In the rows, zero is written as 128.
Known rows, with every step that occurs:
faseg/gumuv/ratil: [ 93 128 133 123 110  96 114 135 127  46 124 142 146 120 108 139 128 125
 164 145]
rufez/lipe/vonufa: [138 136  92 133 130 150 137 106 128  97 116 131 125 130 153 154  93 127
 155 128]
ratil/lipe/vonufa/gumuv: [138 134 108 143 149 153 115 123 129 121 122 133 111 127 162 133 128 125
 161 123]
gumuv/faseg: [163 134 118 140 107 128 117 135 134  86 129 126 145 120  98 126 120 122
 143 131]
faseg/lipe/vonufa/gumuv/ratil: [155 140 118 135 109 144 100 119 127   4 122 148 113 123 126 149 118 122
 183 146]
rufez/gumuv/faseg/lipe/namis: [214 135  96 148  42 180 129 107 122  35 133 143 130 121 113 152  91 121
 200 137]
vonufa/gumuv: [137 138 140 139 127 130 109 121 126 130 127 139 105 130 149 112 142 126
 159 133]
rufez/gumuv/faseg: [180 139 121 146  54 163 132 115 135  89 134 134 143 110 121 121 115 121
 179 133]
lipe/ratil: [144 115 136 138 133 141 147 143 118 123 127 119 129 116 136 127 109 130
 134 131]
rufez/lipe/ratil/gumuv: [147 130 122 149 140 194 157 101 116 116 132 140 128 102 160 128  99 130
 185 118]
rufez/gumuv/faseg/lipe/ratil: [210 130 113 156  45 198 137 125 116  15 133 131 154 102 119 143  82 121
 197 133]
gumuv/ratil/lipe/faseg: [109 141  98 136 200 150 141 128 120  34 132 121 137 119  85 148 166 133
 177 126]
faseg/gumuv/rufez/lipe/ratil: [125 125 106 130 112 161 148 120 107   7 108 133 154 119 129 153  82 125
 222 134]
gumuv/rufez/lipe/ratil: [144 129 104 129 138 181 158 113 119  25 112 125 136 120 119 144  96 128
 205 127]
ratil/lipe/namis: [132 121  96 132 163 142 133 124 129 131 127 128 115 136 126 146 131 131
 147 119]
faseg/lipe/vonufa/gumuv/rufez: [181 138 110 130  94 176 119 114 115   4 118 141 118 128 133 149  99 117
 200 139]
vonufa/lipe: [102 131 126 122 121 131 123 132 134 116 123 136 123 130 137 112 139 134
 164 124]
vonufa/lipe/ratil/gumuv: [132 119 147 140 120 181 155 128 120 139 135 141 121  97 162  99 119 134
 186 122]
ratil/lipe/vonufa/gumuv/faseg: [174 139  98 155 129 153 104 130 135  78 123 131 128 119 133 132 119 119
 176 126]
rufez/lipe/vonufa/gumuv: [146 146 104 144 129 151 117 100 127  98 114 142 103 132 174 137 106 125
 185 132]
ratil/gumuv: [141 130 141 136 121 164 142 108 124 156 142 142 126 109 145 116 126 126
 145 123]

Rows:
[192 140 116 148  87 188 117 113 120  46 142 146 152 105 105 137 106 118
 172 123]
ratil/gumuv/faseg/lipe
[131 124  96 132 151 153 135 130 131 118 124 123 134 125 141 150 114 126
 129 119]
ratil/lipe/vonufa
[121 132 120 142 131 119 141 135  93  90 128 124 146 122 130 145 122 128
 165 140]
lipe/faseg/gumuv
[193 122 139 158 105 176 148 132 121 108 142 131 144  88 124 113  99 123
 166 129]
lipe/ratil/gumuv/faseg
[195 144 106 147  40 186 119 109 124  22 133 140 153 114 110 144 101 118
 191 129]
rufez/gumuv/faseg/lipe
[183 122 128 134 105 222 159 114 105  23 134 139 143  99 119 140  92 122
 199 126]
faseg/lipe/ratil/gumuv/rufez
[117 151 109 147 200 151 122 121 119  34 130 131 115 121 106 132 179 131
 209 130]
vonufa/gumuv/ratil/lipe/faseg
[190 138 121 153  94 133 108 131 132  91 124 134 119 118 137 122 107 118
 166 142]
lipe/vonufa/gumuv/faseg
[120 126 124 117  94 129 131 129 115  47 118 135 152 125 114 139 110 120
 183 138]
faseg/gumuv/rufez
[180 151  95 156 107 151 106 108 132  56 115 140 120 124 143 136  98 119
 201 134]
rufez/lipe/vonufa/gumuv/faseg
[157 116 148 146 126 178 161 123 115 149 141 133 126  96 155 114 108 128
 149 126]
lipe/ratil/gumuv
[163 137  98 128 127 197 162  77 121  75 128 151 110 120 132 139 104 125
 226 126]
ratil/gumuv/rufez/lipe/namis
[214 138  97 149  28 189 129 113 124  24 131 137 150 110 129 156  75 116
 182 137]
rufez/gumuv/faseg/lipe/vonufa
[137 153 107 130 133 170 119  91 126  34 112 145 112 135 130 128 129 124
 231 128]
vonufa/gumuv/rufez/lipe
[105 135 122 135 139 108 136 136 105  25 128 131 147 116 100 147 138 129
 186 149]
lipe/faseg/gumuv/ratil
[116 128  99 126 159 141 129 130 142  56 124 129 134 118 111 151 130 127
 149 129]
gumuv/ratil/lipe/vonufa
[172 121 134 146 113 200 147 120 105  84 140 139 137 100 143 139  96 126
 162 123]
faseg/lipe/ratil/gumuv
[114 139 110 130 119 174 135 107 144  56 132 140 135 113 117 133 150 128
 193 123]
rufez/gumuv/ratil/lipe
[153 132 135 123 112 185 154 104 124  94 136 142 131 108 123 117 122 122
 181 126]
ratil/gumuv/rufez
[130 143  96 118 133 167 138  99 128  32 114 134 135 133 110 145 116 125
 199 123]
gumuv/rufez/lipe
[127 147  99 143 147 186 158 108 120  36 137 129 135 108 110 142 160 132
 212 127]
rufez/gumuv/ratil/lipe/faseg
[129 134  88 122  95 150 140 107 115  15 106 138 149 127 140 165  74 119
 210 138]
faseg/gumuv/rufez/lipe/vonufa
[ 97 121 101 127 145 110 118 131 129  47 122 142 133 129 106 156 132 128
 183 137]
faseg/gumuv/ratil/lipe/namis
[209 134 106 150  74 190 126 115 120  48 139 144 149 100 123 150  79 115
 164 130]
ratil/gumuv/faseg/lipe/vonufa
[148 137  87 120 119 171 150 102 127  35 110 131 131 129 129 156  89 123
 192 130]
gumuv/rufez/lipe/vonufa
[141 136 133 134 123 121 113 125 138  69 124 142 103 118 138 125 130 124
 171 149]
lipe/vonufa/gumuv/ratil
[ 95 135 118 136 124 125 135 139  98  77 124 132 140 124 138 130 134 134
 201 135]
vonufa/lipe/faseg/gumuv
[182 136 112 160 120 195 146 108 121  73 132 138 145  95 131 127  91 124
 201 122]
rufez/lipe/ratil/gumuv/faseg
